In the rows, 128 means zero.
Known rows, with every step that occurs
M P X C U: [138 150 142 110 140 190  74 112 126 106 180 178  89 131 165 119 119  99
 121 153 116 155 132 129 164 114 129 110 113  96 136 140 150 107 125 103
 156 131 119 136 184 108 131 138]
F T L R C: [176  95 178 130 179 204 108  78  97 116  77 118 157 116 129 108 159 142
 117 138 126 130 155 119 148 126 135 128 115 138 197 160 193 115 105 163
 125 148 131 137 181 132  89 158]
W X C: [155 127 131 140 142 151 122 162  90 140 178 203 129 102 179 126 169  64
 138 157 111 142 105 139  89 159 117 122 128 126 145 125 109 117 118  92
 122 137 123 119 126 133 131 109]
S L R C H: [147 132 144 178 141 142 143  69 174 154 105 115 107 102 122 128 154 143
 163 149 102 133 148 131 134 134 155 130 125 126 122 150 172 166 118 182
 150  85 127 131 195 129 103 164]
F T L R: [167 122 147 117 149 206 103  85 114 102 100 124 140 141 140 123 147 138
 105 123 116 124 142 101 133 136 114 118 112 128 188 146 161 146 116 143
 127 171 106 133 166 140 119 171]
H P: [114 139 126 127 131 138 107 159 120 136 176 129 163 134 102 130 128 140
 139 152 110 116 138 128 135 104 131 127 136  91 141 123 115 130 119 127
 146 140 125 135 111  61 138 131]
F T L: [151 118 133 110 154 186 103 126 100 104 126 128 144 162 128 120 133 121
 112 128 155 123 142 104 136 120 116 120 112 135 194 145 157 109 128 140
 111 145 119 146 152 147 113 135]
P H D Q: [125 146 154 133 162 111  95 172 109 127 158 131 102 106 109 138 140 129
 127 132 111 143 159 125 122 102 141 113 191  81 144 138 139 132 146 153
 148 132 108 131 156 132 159  98]
M P H Y: [141 102 139 116 114 189 111 102 132 125 147 152 110 117 103 143 107  95
 120 128 113 148 157 122 138  92 150 123 113 112 128 128 125 122 122 134
 168 134 127 134 157  98 104 121]
B C A: [171 121 135 131 127 122 113 148 102 106 159 125 161 152 126 136 102  95
 131 160 139 152 141 139 129  97 142 140  96 101 126 126 142 131 146 152
 116 114 122 141 151 112 130 119]
F T L R C U: [183 114 209 139 160 207  90  88 133  99  90 105 140 118 122  99 154 133
 122 137 125 123 177 119 164 140 133 133 101 127 203 163 221 151 111 186
 134 157 121 121 208 107  87 158]
P H L R: [152 131 121 143 123 166 122  67 133 115 111 143  96 104 141 145 149 161
 124 116  64 132 169 116 121 137 133 126 128  91 127 135 131 180 127 157
 167 123 105 141 159 164 150 212]
P H: [137 142 119 135 131 138 128  87 105 118 117 147  98 107 137 139 135 123
 117 121 122 149 144 130 118 126 134 127 138 116 128 133 136 130 149 136
 142 119 122 133 175 148 124 137]
H P X W: [106 152  85 111 144 153  84 152 124 111 197 175 139  82 166 140 136 111
 126 161  79 115 121 120 147  89 124 116 149  67 138 143 114  77 142 130
 147 142  95 148 143 110 137 130]
X C U: [153 146 161 143 124 139 100 160 136 112 179 145 107 134 151 114 114  83
 129 151 123 137 146 117 140 173 116 128 109 114 137 130 141 149 115 126
 127 133 114 122 154 128 139 115]
Q D H F T L R: [150 132 159 106 158 195  99 139 129  84 118 115 122 153  84 115 146 119
  91 157 111 127 129  76 140 138 133 114 119 154 202 148 129 177 137 181
 141 204  86 143 147  92 100 173]
U C B: [152  94 154 148 175 172 136 102 183 141 195 145 106 118 158 102 116 122
 106 127 136 146 119 142 153 133 139 122 132 124 147 104 157 139 127 130
 147 103 126 137 133 141  92 122]
W X C R: [151 149 106 152 124 153 109 165 132 132 187 198  88 124 175 112 155  59
 168 151 114 147 101 158  96 148 118 117 130 106 145 114 120  74 124 113
 121 142 140 108 139 150 130 121]
L R C: [152 107 170 146 152 147 130  79 125 141  79 118 141  87 130 115 154 151
 136 140  98 133 140 142 141 134 148 138 130 129 133 142 165 132 106 150
 144 129 139 120 158 116 105 151]
A C: [161 132 130 117 108 109 131 153 129 116 160 143 131 128 119 136 134 126
 134 113 126 126 122 128 127 115 120 138 123 124 122 141  99 143 133 130
 125 146 117 122 156 151  92 118]
Q D H C R L: [127 164 110 157 103 143 130 164 235 133  98 100 103 160  63  96  98  88
 190 131 110 162 134 130 151 112 139 128 138 138 156 123 139  87 132 176
 138 108 155 133 145  91 112 142]
W X C R L: [148 148  89 167 133 163 113 133 169 138 169 195  93 128 160 101 147  49
 198 153 100 150 112 167  99 141 119 121 127 111 161 110 148  56 116 115
 115 110 158 115 142 108 139 120]
A C R: [158 151 106 130  90 112 118 156 172 107 166 136  90 150 113 122 117 120
 166 105 127 130 118 147 138 105 120 133 125 105 123 129 109 101 135 149
 125 152 135 112 171 170  93 130]
D H: [124 137 105 110 129  82 140 145 137 124 127 128 123 122 115 115 134 135
 125 135 113 132 110 127 130 140 127 126 148 176 144 136 151 135 140 143
 134 122 126 141 115 112 136 134]
R L T F: [135 118 131 124 149 174  99  79 129 112 107 131 119 166 112 126 140 154
 148  68 110 172 146 124 114 118 122 126 120 143 189 131 184  94 150 150
 135 117 146 149 151  57 132 148]
Q D H: [114 141 134 111 127 120 144 154 141 135 129 114 119 137  93 121 130 138
 123 124 132 159 106 107 131 138 144 128 146 172 135 135 119 141 141 158
 136 141 117 128 144 101 118 134]
R L T: [145 119 118 127 151 168 119  77 152 136 100 127 133 147  99 123 135 164
 144 117  85 164 141 125 119 135 124 129 131 133 168 134 160 104 131 141
 129 127 122 142 146  68 123 132]
P H L: [134 127 110 136 127 146 123 106 117 118 137 146 100 125 129 144 137 142
 129 121 104 132 169 118 125 120 136 125 127 101 133 134 127 144 140 151
 153  97 119 155 146 170 145 174]
P X C: [134 140 110 110 154 149  97 122  81 114 154 182 108 117 188 130 136 111
 113 141 110 152 114 130 129 136 114 116 139 110 132 133 122  77 132 106
 122 111 116 132 155 185 142 125]
T L R C B: [177  89 205 158 163 160 105  59 121 132  98 112 129  95 155  98 146 124
 132 115 122 163 156 150 175 113 164 130 105 136 167 132 205 124 120 165
 138 158 154 129 177 107  94 169]
B C R L T F: [148 121  83 142 147 195  69 111 114  85 123 134 102 204 129 100 121 140
 176  93 124 194 145 158 114  96 126 131 102 106 185 131 200  46 146 184
 128 105 161 141 183  92 142 154]
T L R: [163 124 147 141 135 142 108  89 122 108 105 120 128 137 143 130 148 127
 130 123 121 143 145 115 140 140 132 126 109 133 143 131 146 167 121 147
 134 181 126 131 156 132 143 183]
Q D H C: [133 144 153 128 112 135 137 193 160 136 109 107 139 131  83 121 121 104
 131 136 120 153 127 105 139 130 139 129 138 150 139 140 104 148 136 155
 144 130 121 135 127 116 104 130]
Q D: [118 132 156 130 126 167 136 138 132 139 130 113 122 145 106 132 125 131
 128 115 146 155 123 106 130 128 145 128 125 122 121 127  96 134 127 144
 132 152 119 113 157 116 111 127]
R C H D: [145 120 158 156 147 148 131 122 143 156 174 112 115 102  69 122 137 118
 171 140 122 113 144 121 145 131 181 138 158 119 138 131 140 115 134 154
 141 139 147 133 143 128 105 102]
Z C R L T: [158 126  89 163 164 184 104  70 207 131 100 120 103 164 120 106 116 181
 175 125 102 176 138 145 154 106 128 139 125 100 175 149 192  65 127 134
 123 118 162 133 183  86 120 132]
H L R C: [150  93 163 145 150 154 128  96 136 139  98 115 143 104 120 119 156 172
 147 136  81 117 164 132 146 129 146 139 120 113 136 141 158 149  98 167
 151 106 134 144 127 141 122 189]
A C H K: [186 152  96 139 107 114 135 145 189 101 177 130  95 129  80 138 140 104
 156 108 125  99 130  92 133 121 151 134 125 109 129 124  93 167 144 163
 155 198 137 113 191 203  80 134]
H F T: [127 120 133 113 153 190 101 155 122  94 141 137 130 133 106 122 124 108
  95 167 114  79 135 108 128 116 114 117 120 107 179 137 121 123 129 135
 127 136  98 140 104 117  95 113]
L R: [142 132 139 134 124 151 126  85 143 125 103 124 123 108 143 130 141 144
 122 124  89 128 128 125 125 145 126 128 129 121 122 129 133 161 116 133
 142 155 114 115 141 123 135 164]
P H C R L T F: [160 152 117 162 116 201  77  79 168  94  81 139  67 160 107 124 120 110
 175  67  92 190 180 142 122  95 125 124 126  88 193 131 184  59 167 174
 157 104 161 152 193 107 115 165]
Z C B: [148 107 151 159 164 160 118  96 158 142 137 125 124 101 178 103 113 136
 119 123 132 152 129 148 176  91 144 138 112 108 148 143 179 120 129 103
 122 114 155 120 156 113 106 115]
W X C H P: [149 154  97 152 126 168 114 138 115 144 246 203 131 101 137 131 168  55
 167 174  99 114 106 127  98 145 138 121 134  76 166 110 102 128 121 104
 147 162 123 117 141  75 134 121]

Rows
[201 104 205 122 159 185 107  68 128 114 100 103 166 123 106 128 134 121
 124 141 123 132 165 115 156 108 150 131 107 125 200 150 205 127 131 176
 123 154 129 149 183 104  80 153]	F T L R C A
[159 142 137 152 115 149 120 126 123 118  99 143 117  99 129 139 124  90
 123 134 108 146 167 126 128 115 128 129 131  93 131 139 119 133 140 130
 149 109 126 138 159 160 113 135]	P H C
[141 130  82 148 125 146  99 162 115  98 146 133 114 167 146 103 108 114
 155 152 141 151 127 161 129 106 129 133 109  92 123 125 145  79 124 158
 120 119 140 119 161 159 139 135]	B C R
[161 105 155 153 153 166 126  58 114 130  87 137 115  81 130 133 162 165
 135 131  74 139 181 133 135 126 152 136 129 101 137 148 164 149 117 176
 165  99 129 148 174 158 120 198]	P H L R C
[123 133 155 129 144 154  92 152 112 126 126 132 112 185 137 145 150 181
 127  86 120 175 151 118 104 117 114 113 118 146 158 155 158 140 157 165
 143  86 113 162 152 109 129 150]	S L T F
[124 160  85 118 160 211  36 106 113  98 186 180  92 182 142 117 134 146
 175 101  74 184 138 144 129  96 115 109 141  70 206 119 176   4 150 149
 147 118 150 155 173  67 159 157]	H P X C R L T F
[169 120 111 132 133 206  98 108 101 115 213 203  82 143 151 144 190 100
 161  88  93 148 126 106  78 161 131 115 107 107 202 123 137 126 150 136
 155 151 125 142 148 139 137 175]	W X C H L T F
[161 143 112 158 116 183 100 118 213 127  87 116 112 160  89 108 109 128
 184 122  76 161 157 141 136 113 121 128 125  93 173 126 153  64 126 155
 137 123 142 142 142  97 112 141]	H C R L T
[108 164 115  92 155 151  94 177  82 131 201 172 135 134 127 124 141 137
 120 162  95 169 102 107 139 123 134 113 163 118 151 134 102  94 137 136
 151 136 104 137 153  93 145 132]	Q D H P X C
[171 131 120 138 140 214  95  60 148  71 136 129  98 133 104 128 142  88
 116 153 114  82 142  86 142 138 134 114  99  99 202 130 144 168 134 166
 141 207  99 133 164 127 103 178]	C H F T L R
[162 114 144 142 159 217 117  54 154 102 113 126 111  80  90 116 146 111
 121 170  91  72 138 114 143 130 149 127 122  96 190 138 164 135 121 169
 148 154 114 121 166 112  65 145]	L R C H F T
[115 134 164 126 159 100  96 212 131 136 169 111 131 129 102 127 133 137
 138 138 118 122 141 123 132 107 133 115 181  92 143 132 132 128 127 145
 133 143 113 126 109 113 162  89]	H D Q
[166 123 143 164 147 157 105  57 128 129 149 116 150 114  84 121 157 127
 170 152 120 122 159 120 163 116 171 135 117  93 173 127 170 147 113 176
 161 188 149 134 187  66 116 182]	T L R C H P
[173  97 177 150 163 137 113  80 103 123  81 114 146 114 127 116 158 137
 142 137 131 151 159 133 154 130 150 136 113 143 153 143 180 136 111 164
 134 158 148 137 172 124 112 171]	T L R C
[140 122  83 172 165 163 135  97 244 128 169 139  83 165 113  95 106 117
 178 146 135 143 128 152 144 132 124 128 139 116 150 102 169  88 113 151
 138  76 156 142 146 133 119 136]	U C R L
[115 138  86 102 147 184  95 102 146 110 163 178 102  88 177 138 125  98
 116 146 107 143 109 122 156  73 137 105 132 100 126 153 124  69 134 105
 152 143 111 162 166 127 114 143]	M P X W
[183 102 178 142 189 212  84  67  76  81  85 144 120  99 118 120 160 110
  97 172 111 124 180 114 144 118 142 125 114 104 203 158 178 131 134 180
 146 156 115 151 195 132  77 163]	P H F T L R C
[151 155 158 138  95  93 114 193 191 108 120 107 123 117  99 106 118  88
 136 147  99 116 153 123 155 142 121 135 127 146 150 143 164 177 142 159
 149 119 117 130 126 102 123 131]	D H C U
[142 131 111 147 158 124  91 188 109 113 200 119 123 138 107 119 129 104
 154 155 136 128 136 126 127 103 149 126 158  64 146 129 140 132 131 171
 133 142 109 116 161 136 165  94]	B C H D Q
[154 142  91 146 124 149 127  95 134 123 186 156  94 124 140 129 118  75
 143 142 131 133 116 110 126 166 133 125 126 112 140 116 116 121 122 114
 128 140 127 129 160 161 134 123]	X C H
[167 147 163 128  93 113 115 165 164 103 172 129 111 128 111 127 129 115
 142 114 122 119 143 126 145 127 118 143 110 115 129 144 126 178 139 155
 134 154 107 104 185 122  90 119]	A C U
[177 115 198 141 135 127 130  71 155 137 101 103 149  92 106 136 131 129
 140 143  98 135 153 140 150 116 160 141 122 118 135 131 175 143 133 163
 136 136 139 133 159  84  94 147]	L R C A
[181 152 164 148  96 128 122 116 155 116 118 128 126 105 104 158  97  64
 129 136 107 145 175 122 136  95 142 131 123  84 134 127 128 144 169 143
 145 112 126 150 160 131 103 131]	P H C A
[156  99 156 145 155 202 118  36 128 136 103 143 112  96 113 133 150 165
 133 141  85 153 177 133 152  89 171 126 119  98 136 151 161 141 102 148
 188 111 140 167 178 111 110 211]	M P H L R C
[154 128 106 151 137 166 108 160 107 119 208 128 125 143 101 122 122 104
 156 154 128 124 133 116 123 127 160 135 134  93 124 127 112 139 134 148
 134 145 118 127 145 150 146 110]	B C H D
[135 135  83 178 153 150 117  89 217 131 111 117 103 152 130  99 101 130
 188 140 130 146 137 158 166  91 130 141 119 101 149 139 189  71 118 124
 111  89 183 125 169 102 132 129]	Z C R L
[145 118 125 152 139 132 145  67 145 140 128 121 112  98  97 120 140 114
 158 135 144 121 132 135 144 127 163 138 129 125 145 130 164 108 130 160
 135 120 155 126 180 128  91 125]	R C H
[133 147  55 122 142 170  87 107  76 100 193 164 138 127 135 125 141 126
 146 165 109 127 122 140 134  80 149 129 125  46 142 126 136  97 147 158
 148 125 118 119 188 113 147 144]	B C H P X
[134 104 143 109 133 176  90 127 104 107 141 130 113 179 117 142 148 186
 132  66 105 146 158 107 117 123 123 123 108 123 177 137 149 127 148 161
 152 127 126 165 117 126 141 186]	H L T F
[154 146 180 156  93 140 104 176 182 113 120 109 127 123 113 116 112  82
 141 141 114 113 170 124 154 132 121 135 108  98 135 135 142 170 128 145
 144 125 122 119 138 113 114 126]	H C U
[139 147 103 175 101 151 111 137 222 125  99 115 110 148 100 103  96  78
 196 133 105 130 156 149 148 101 124 131 121  95 147 115 148  71 117 146
 128  93 168 131 129 116 124 137]	H C R L
[163 110 188 134 136 105 134 111 141 140 127 108 152 113  94 134 115 112
 145 146 136 137 152 141 153 100 159 140 122 124 141 130 169 110 146 158
 123 108 150 145 146  91  88 112]	R C A
[152 162 114 166  94 155 108 130 166 110 102 136  77 119 124 124 106  84
 154 128 111 147 161 145 135 105 130 124 133  74 133 127 129  93 145 149
 149 115 145 131 172 176 112 146]	P H C R
[155 125  74 147 126 150 124 103 106 104 160 137 122 136 133 120 124  98
 144 149 146 134 122 130 123 124 147 137 104  98 129 127 137 130 133 154
 128 125 125 118 179 151 132 134]	B C H
[180 116 212 160 145 139  98  90 139 109  95 101 126 116 124 105 152 125
 150 140 129 141 179 132 172 145 147 141  95 132 160 148 207 174 117 187
 142 167 138 121 198  99 113 171]	T L R C U
[121 148 130 140 139 107 108 158 165 135 192 110  98 120  84 131 131 114
 156 128 124 104 132 114 135 114 149 116 181  78 150 119 135 137 139 157
 142 158 115 118 140 121 155 100]	C H D Q
[157  97 197 152 154 169 122  59 142 149  96 116 123  66 153  99 143 142
 125 116  89 148 139 159 160 116 161 133 124 123 146 129 194 121 115 154
 147 131 145 113 163  97  85 149]	L R C B
[153 118 131 115 169 232  76  94  93  74 147 160 105 153 103 131 126  86
  90 171 150 129 166 103 151  70 140 102 100 100 199 148 136 123 143 130
 155 167 113 180 170  96  89 153]	M P H F T L
[148 131 136 157 137 163 123  59 152 145 147 119 144  83  84 122 153 144
 162 152  86 108 139 128 151 120 166 137 139  80 154 126 158 142 108 165
 168 161 140 119 171  56 108 162]	L R C H P
[190 107 118 150 185 235 108  56 186  77 188 147  91 142 105 121 141  93
 106 175 134  84 135  83 145 160 133 115 111  99 207 118 144 191 124 166
 155 180  93 146 163 160  88 172]	U C H F T L R
[199 106 205 146 143 117 113  70 135 124 103  99 152 122 104 136 137 113
 147 140 129 152 168 130 164 112 163 139 103 131 157 133 188 146 138 176
 129 165 147 147 174  94 103 168]	T L R C A
[164 127 204 159 138 114 128 112 173 157 104 102 145 118 115 144 133 143
 150 160  93 147 167 138 141 103 152 131 119 128 119 150 176 169 134 181
 138  74 123 152 165  92 102 151]	S L R C A
